What can hang from each mark
z367: z444 z495 z960
z33: z346 z444
z960: z757
z346: z33
z739: z757
z934: z757
z757: z444 z739 z934
z743: z33 z757
z444: z33 z367
z495: z367

Each row was made from one small tree. The marks that hang from a mark follow it in brackets, in the order of their numbers. Every link used is in the known rows. Write each row's tree.
Known rows
z934{z757{z444{z367} z739}}: [ -2 -14   2   3  -2  17   3  -8 -13  -4   4  -2  -4 -15 -12 -12  -6  16
   7   2   5  -6  27  39]
z743{z33 z757{z444}}: [  4  -7  15  10  15  23  -7   2 -20  13 -30 -38  -8  -6   5  -5   5  23
  18 -15  -6 -30   9   3]
z960{z757{z444{z33 z367} z739 z934}}: [ -2   2  10 -12  13  -8  16   3  -4   2  21 -23   4   9 -13  -3  -8  31
   9   7  14 -16  24  22]
z739{z757}: [ 12  -8 -15  -1   1  13 -11 -19 -20 -11   8  -5  -1 -19   6 -12  -6  -6
  19 -23  -2  14 -17  -6]
z757{z444{z33} z739 z934}: [-12   4  22   1  16  13  21  -1 -10   0  -5 -22 -18   1  -2 -11  -3  26
  17   6   8 -28  20  26]
z367{z495 z960{z757{z444}}}: [-13  -9 -15  -8  -3 -14  14   4  15  18 -22 -16 -26  -6  20  24   6   2
  -3   6 -20  23  -9 -10]
z33{z346}: [  7   1  -5  14   3   5 -14 -11  -7 -20 -10  18  -4 -11   5 -16  -1 -31
   5 -24 -11  14 -14 -10]
z495{z367{z960{z757}}}: [ 20  -7 -17  -8  -4 -22  -5  14   3  13 -10   0   1  12   7   8  -2 -29
  18  -3 -19  41 -24  -9]
z757{z739}: [ -6 -17  -8  11   6   8  -1 -18  -6   3 -18  -4 -11 -20   8 -10   3 -10
  22 -11  -6   9   7   9]
z346{z33{z444{z367{z495 z960{z757}}}}}: [ -4 -10 -18   4 -14 -29   1   9  43  18   1  18  14   6  11  34  19 -12
 -23   9 -12  22 -15 -37]
z495{z367}: [ 14  -9 -12   5  -4   7  -7   3  -9  -3 -15   7   0   4 -13 -21   1 -34
  23  -5 -12  26 -15 -10]
z934{z757}: [ 21 -12  -8   0  -5  32 -22   3 -23 -11  -5   2  -3  -8   9 -15   2 -18
   5 -19   0  20  -1   5]
z33{z346 z444{z367}}: [  6   5   2  21  -8  -8 -10 -15   3 -24  17  34  16   4 -14 -11   6 -21
 -12 -12  -4  10  -7  -9]
z960{z757{z444 z739 z934}}: [ -5  -8  12  10  24  -2  25  -3  -3   4  -9 -34 -25  -3   8  -2   0  26
  33 -15 -10  -5  18  21]
z367{z495}: [-12 -20 -22   2  -8  16  -6  -6   1  -3 -21   2 -12 -13   2  -5  14 -24
  -1  -5 -10  19 -11 -25]
z743{z33}: [  8  -7  -7   0  11  24 -21  -7 -15  -2 -18 -11   0 -13  -1 -12  12 -12
  10 -15  -8  -2  -3  -4]
z33{z346 z444{z367{z960{z757}}}}: [ 14  10  -2  11  -8 -35  -9  -3  16  -5  21  30  16  12   8  17   2 -15
 -17  -9 -12  26 -14 -10]
z33{z444{z367{z495 z960{z757{z739}}}}}: [-18 -17 -14   7 -13 -32  12  -4  29  22   4  11   1  -1   7  34  16   1
 -18  15  -6  21   0  -6]
z739{z757{z444{z33}}}: [ 12  12   2 -16   6   9   2  -9 -20  -6  15 -18  -4  -8   1  -5 -19  17
  17  -7  10  -3 -11   6]
z33{z346 z444{z367{z495}}}: [-12  -3  -7  22 -16  -7  -2  -9  18 -16   7  37   9  -1 -17   0  13 -28
 -27  -2  -7  11 -12 -22]
z367{z444{z33} z495 z960}: [-16   5 -18 -20 -19   4  -3  29  17  30 -28  12 -10   8  18  26  10 -18
 -32  28   8   2   2 -13]
z444{z33}: [ 13   2  -8 -11  -1  15 -16  -1 -15  -6  -1  -3   7   1   6 -12  -2 -18
   3  -3   9  13  -8 -10]
z757{z444{z33{z346} z367{z960}} z739}: [-17  13   8  -3  -2 -23   7  -4  10   2   8  19   0  -6  -7   7 -15   8
 -15  23   5 -17   8  30]
z739{z757{z444{z33 z367{z960}}}}: [  0  10  -5 -31  -9  -8  -3  -6  -9   3  28  -1  10  -1  -7   4 -18  24
 -10  21  11  -9  -5  14]

Write each row's tree
[ -9   1  -2 -20  -1   0  12  13   7   0  18 -17   4  17 -20   0   1  16
 -12  14   9  -6   8 -10] -> z960{z757{z444{z33 z367{z495}} z934}}
[ 10  10  -8  -7  -7  -1 -22  -5  -7 -22  22  28  26   2 -15 -17 -10 -28
 -17   1  12   4  -8  -7] -> z444{z33{z346} z367}
[  5  -4  -5  15  -7  -2  -6  -7  16  -7   5  21  23   3  -4  -5  14 -11
  -1  -5  -3   8  -3 -23] -> z346{z33{z444{z367}}}
[ 17  22  20   1  19  -6   8  13  -5 -15  12 -13  -6  15   2  -4 -11   6
   7 -18   0  -7  -5   5] -> z960{z757{z444{z33{z346}} z934}}
[  7  15  15 -12  12  15  10  -1 -21 -11  18 -24  -9   3  -5 -14 -12  29
  14  -6  11 -23  -2  12] -> z739{z757{z444{z33} z934}}
[-18   1  15  -8   8   7  16  -4  -6  -2  12 -12   1   4 -22 -17  -5  29
   4  18  14 -31  29  27] -> z757{z444{z33 z367} z739 z934}
[  6   1  30  45  18  -1  -6  -1  -3   7 -17  -4   1  -7   8  10   8   6
  10 -28  -3 -31   0   8] -> z743{z33{z346 z444} z757{z739}}
[-33   3   3 -25 -11   2  12  14  10   8   3   1  -5  14 -16   3   8  16
 -33  40   3 -23   9   1] -> z757{z444{z33 z367{z495 z960}} z934}
[ -1   1  11   0  14  16  14 -11 -17 -14   6 -22 -20  -8  -4 -17  -6  27
  24 -16  -6 -16   1  13] -> z739{z757{z444 z934}}
[ 13  22  -2   1  -3   7 -12  17  -1  -2 -11  20   2   5   9   1  -8 -27
 -12  -5  12  -1   3  -3] -> z367{z444{z33{z346}}}
[ 24  19   5   1  14 -12   1   3  -5 -10   8  -8  -3   4   9   3 -18  -7
  10 -18   0  11 -14  -1] -> z960{z757{z444{z33{z346}}}}
[-22 -11 -13   6 -21 -15   0   3  40  12  -8  31  11   1   2  20  23 -13
 -30  20 -11   7 -10 -32] -> z346{z33{z444{z367{z495 z960}}}}
[ -3  -2  -3   7 -13 -15  -6  -1  24   5   0  28  17   7   7  10  16  -7
 -14  10 -10   9  -6 -18] -> z346{z33{z444{z367{z960}}}}
[  2   4  27   1  11  20   5  15 -20   5  -6 -34  -4  19   6 -12  -3  31
  10  -3  11 -32  12   0] -> z743{z757{z444{z33} z934}}
[  9   2  12  -4   5  20   4   5 -20   2  -2 -14 -12  -9   5  -1 -11  13
  11   1  15  -7  15  37] -> z934{z757{z444{z33} z739}}
[ -7  -7  11   0   1   3   6  -3 -13  15   3 -22  11   1  -5  -3 -13  30
   7  13  21 -28  24  16] -> z743{z757{z444{z33 z367} z739}}
[ -5   3   8  -1  10   6  14  -9  -8   6  -9 -17 -13 -10   5  -2  -9  13
  18   7   6  -8  12  22] -> z757{z444{z33} z739}
[ 13  -2  -9   3  -8 -31  -6   6  27  10  10  15  22  11  17  23  10  -6
  -8  -1 -10  24  -9 -24] -> z346{z33{z444{z367{z960{z757}}}}}
[-24  12  -5 -13 -15 -14   2   4  18  -1   2  25  -1   0 -11  10  -4  -8
 -39  30  -1  -8  -8  -4] -> z757{z444{z33{z346} z367{z495 z960}}}
